Each row was made from one walk, in order. Every step used is in the known rows, and no mark comes twice. Write each row's walk.
(in the rows, 128 means zero)
Known rows:
b/c/l/z/d/t: [ 82 134 175 109 117 135 129 166 125  77  96 132 132 127 151 127 116 133
 140 205 149  92 175 166 151 114  82]
c/l: [154 104 166 152 146 116 135 130  95  77 117 119 139 148 108 121 123 137
 136 152 134 114 175 153 114 120 147]
z/d/t/s: [123 150 187  82  79 160 116 195 135 121  81  98 172 114 179 138 153 143
 120 171 124 121 140 132 148 148 110]
t/s/z/b: [127 134 156  97  89 147 109 138 152 127 110  91 114  85 175 112 187 166
 114 190 125 126 125  74 176 159  93]
l/z: [121  84 131 105 121 129 118 120 137 116  91 128 144 115 180 122  71 135
 157 211 149 104 129 144 147  94  87]
c/b: [133 114 148 109 124 100 111 127  84 120 139  95 137 100 131 137  96 115
 119 184 116 121  88 121 137 130 173]
l/z/b/c: [ 73 120 158 103 123 133 123 130 128 105 132 120 102  76 143  91 145 137
 118 187  91 103 175 142 165 115  88]
s/z/d/t: [ 89 144 172  89 109 129 138 162 133  97  93 132 129 134 154 130 122 134
 152 198 168 103 165 143 158 129  68]
l/z/d: [122 105 119 101 101 114 133 140 151 132  43 111 141 118 189 123  98 182
 127 175 162 125 116 140 154 104 109]
z/b/c/l: [116 123 178 150 141 122 130 134  98  69 140 114 110 115 100 100 164 141
 113 155  99 106 198 148 133 126 137]
c/l/z: [133  84 143 137 129 129 117 120 126  92 101 124 143 126 163 120  88 144
 147 205 148  96 148 148 135  98 109]
t/b/c: [ 81 123 173  87 122 135 141 148 103 117 133 110 143  79 149 117 150 144
 123 159  82  96 196 155 147 106 113]
s/t/d/z/b/c: [ 78 157 165  81  90 139 119 151 135 116 134 113  86  79 163 100 171 143
 122 163 101 103 197 136 181 130  74]
c/l/z/h: [111 137 113 133 123  90 156 149 142  90  92 145 133 123 158 102 140 138
 130 187 154 165 146 113 169 109 102]
t/b/c/l: [116 118 182 138 135 127 135 144  91  79 135 109 140 110 117 116 158 152
 119 152  98  95 205 155 125 113 145]
s/z/l: [116 133 158 127 164  91 133 117 165 124 109 139 120 127 141  95 137 114
 138 171 149 137 167 133 189 151  61]
s/t: [101 144 159  82 130 125 141 169  87  88 122 152 108 148 145 128 119 117
 134 154 146 101 141 165 156 130  66]
t/d: [165 115 133  80  94 137 110 137 142 151  76  97 171 145 171 131 119 174
 164 132 136 110 156 134 151 121 149]
s/t/d: [140 141 138  63  89 143 113 164 125 131  89 114 148 153 177 136 133 167
 154 127 145  92 146 144 169 133 114]
d/t: [105 127 186 100 137 138 130 156 104  79 125 142 135 143 126 135 104  90
 161 199 144 103 176 165 139 123  82]
s/t/b/c/l/z: [ 95 106 155 117 119 140 120 142 113  83 119 126 133 104 174 120 118 151
 129 200 129  73 165 153 151  97  90]
d/t/s: [124 141 196  84  90 166 113 185 122 114 108 107 173 115 169 136 145 119
 133 183 115 112 149 135 141 145 103]
b/c/l: [113 116 180 146 145 113 142 137  92  70 139 127 130 132  97 102 135 133
 131 149 104 101 211 169 119 113 136]
d/z/b/c/l: [112 131 178 146 125 124 124 133 111  77 139 111  99 105 117 102 165 140
 119 164 108 107 209 143 138 124 122]
d/t/b: [118 122 179  84 120 161 120 162  98 108 114 101 161  99 173 164 149 138
 134 196 127  95 159 136 149 121 112]

Which walk is each row?
[138 102 143 137 124 143  98 119 133  93 105 100 105  97 158 119 149 160
 112 204 134 118 125 109 161 132 113] : c/l/z/b
[105 125 194 134 135 136 133 153  86  67 142 114 140 114 116 122 159 138
 122 165 103  85 213 161 129 117 132] : d/t/b/c/l
[111 187 115  85  74  98 150 173 164 132  87 135 116 120 196 112 165 141
 145 158 166 174 170 103 193 124  75] : s/t/d/z/h
[100 142 178  75  80 146 126 159 151 121 118 117 154 111 183 115 141 137
 156 205 141  96 159 103 160 142  59] : d/t/s/z
[122 142 185  95  77 164 108 193 137 111  79  96 173 112 185 137 151 152
 118 187 129 108 140 131 148 140 112] : c/l/z/d/t/s
[134 152 142  66  59 141 108 152 155 149  93 110 117 119 216 135 125 149
 169 163 166 107 181 131 172 120  69] : s/t/d/z
[ 61 150 185  86 100 144 125 153 132 104 146 116 106  76 144  92 180 135
 120 187  89  97 191 122 173 139  71] : d/t/s/z/b/c
[153 134 139  79  62 138 106 131 167 160  82  97 133 114 211 132 116 152
 175 166 160 118 184 124 161 113  94] : t/d/z
[ 94 143 123 123 117 100 155 159 139  93 102 136 137 101 166 103 160 148
 118 187 134 153 161 112 175 104 105] : t/b/c/l/z/h
[ 59 133 178  79 109 146 134 163 114 107 120 113 144  74 169 125 147 147
 122 187  97  82 193 158 161 106  92] : l/z/d/t/b/c
[117 142 181  80  74 165 110 190 141 123  77 100 174 107 196 137 144 148
 122 188 129 110 133 129 153 140 100] : l/z/d/t/s
[117 129 162  80  78 135 130 147 154 137 107 109 156 108 186 109 140 153
 152 185 135 109 148  97 155 137  77] : t/s/z
[151 139 138  95  78 149  91 127 163 145  95  81  97  88 192 127 170 165
 132 176 143 133 151  94 178 141 105] : t/d/z/b
[131 143 159 131 151  99 117 121 167 137 103 130 107 114 160 109 130  99
 137 169 151 154 183 145 184 142  62] : d/z/l
[134 159 155 110 129 114 106 138 172 144  93 128 111 124 183 117 147 120
 140 152 158 139 179 143 203 149  61] : s/t/d/z/l
[ 89 143 160  90  94 136 117 136 144 127 127 104  97  76 159  97 165 145
 128 164  97 111 201 133 172 125  91] : t/d/z/b/c
[104 132 186 134 128 132 136 159  93  73 125 108 138 110 125 121 166 155
 113 157 108  88 205 158 133 116 137] : z/d/t/b/c/l
[118 123 170  95 106 161 116 167 111 105  88  92 161  94 194 164 155 171
 120 199 143  91 150 131 155 116 118] : c/l/z/d/t/b
[100 128 167 110 117 136 124 163 126  81  86 128 135 135 157 138 110 135
 142 205 164  97 159 158 149 118  89] : c/l/z/d/t
[ 55 143 183  75 105 139 142 165 116 110 128 115 138  77 162 119 162 150
 126 179 101  82 202 147 164 113  86] : s/z/d/t/b/c
[109 135 169  75 100 155 127 168 121 121  92  93 157  92 194 159 163 168
 125 194 144  96 151 120 163 123 103] : s/z/d/t/b
[103 138 173  95 120 131 136 168 120  93  88 128 133 140 142 139 116 125
 143 185 156 113 159 160 147 126  92] : z/d/t
[139 151 143  87  75 151  94 140 154 135  98  92  86  92 197 129 174 163
 126 174 146 124 146  98 189 148  86] : s/t/d/z/b
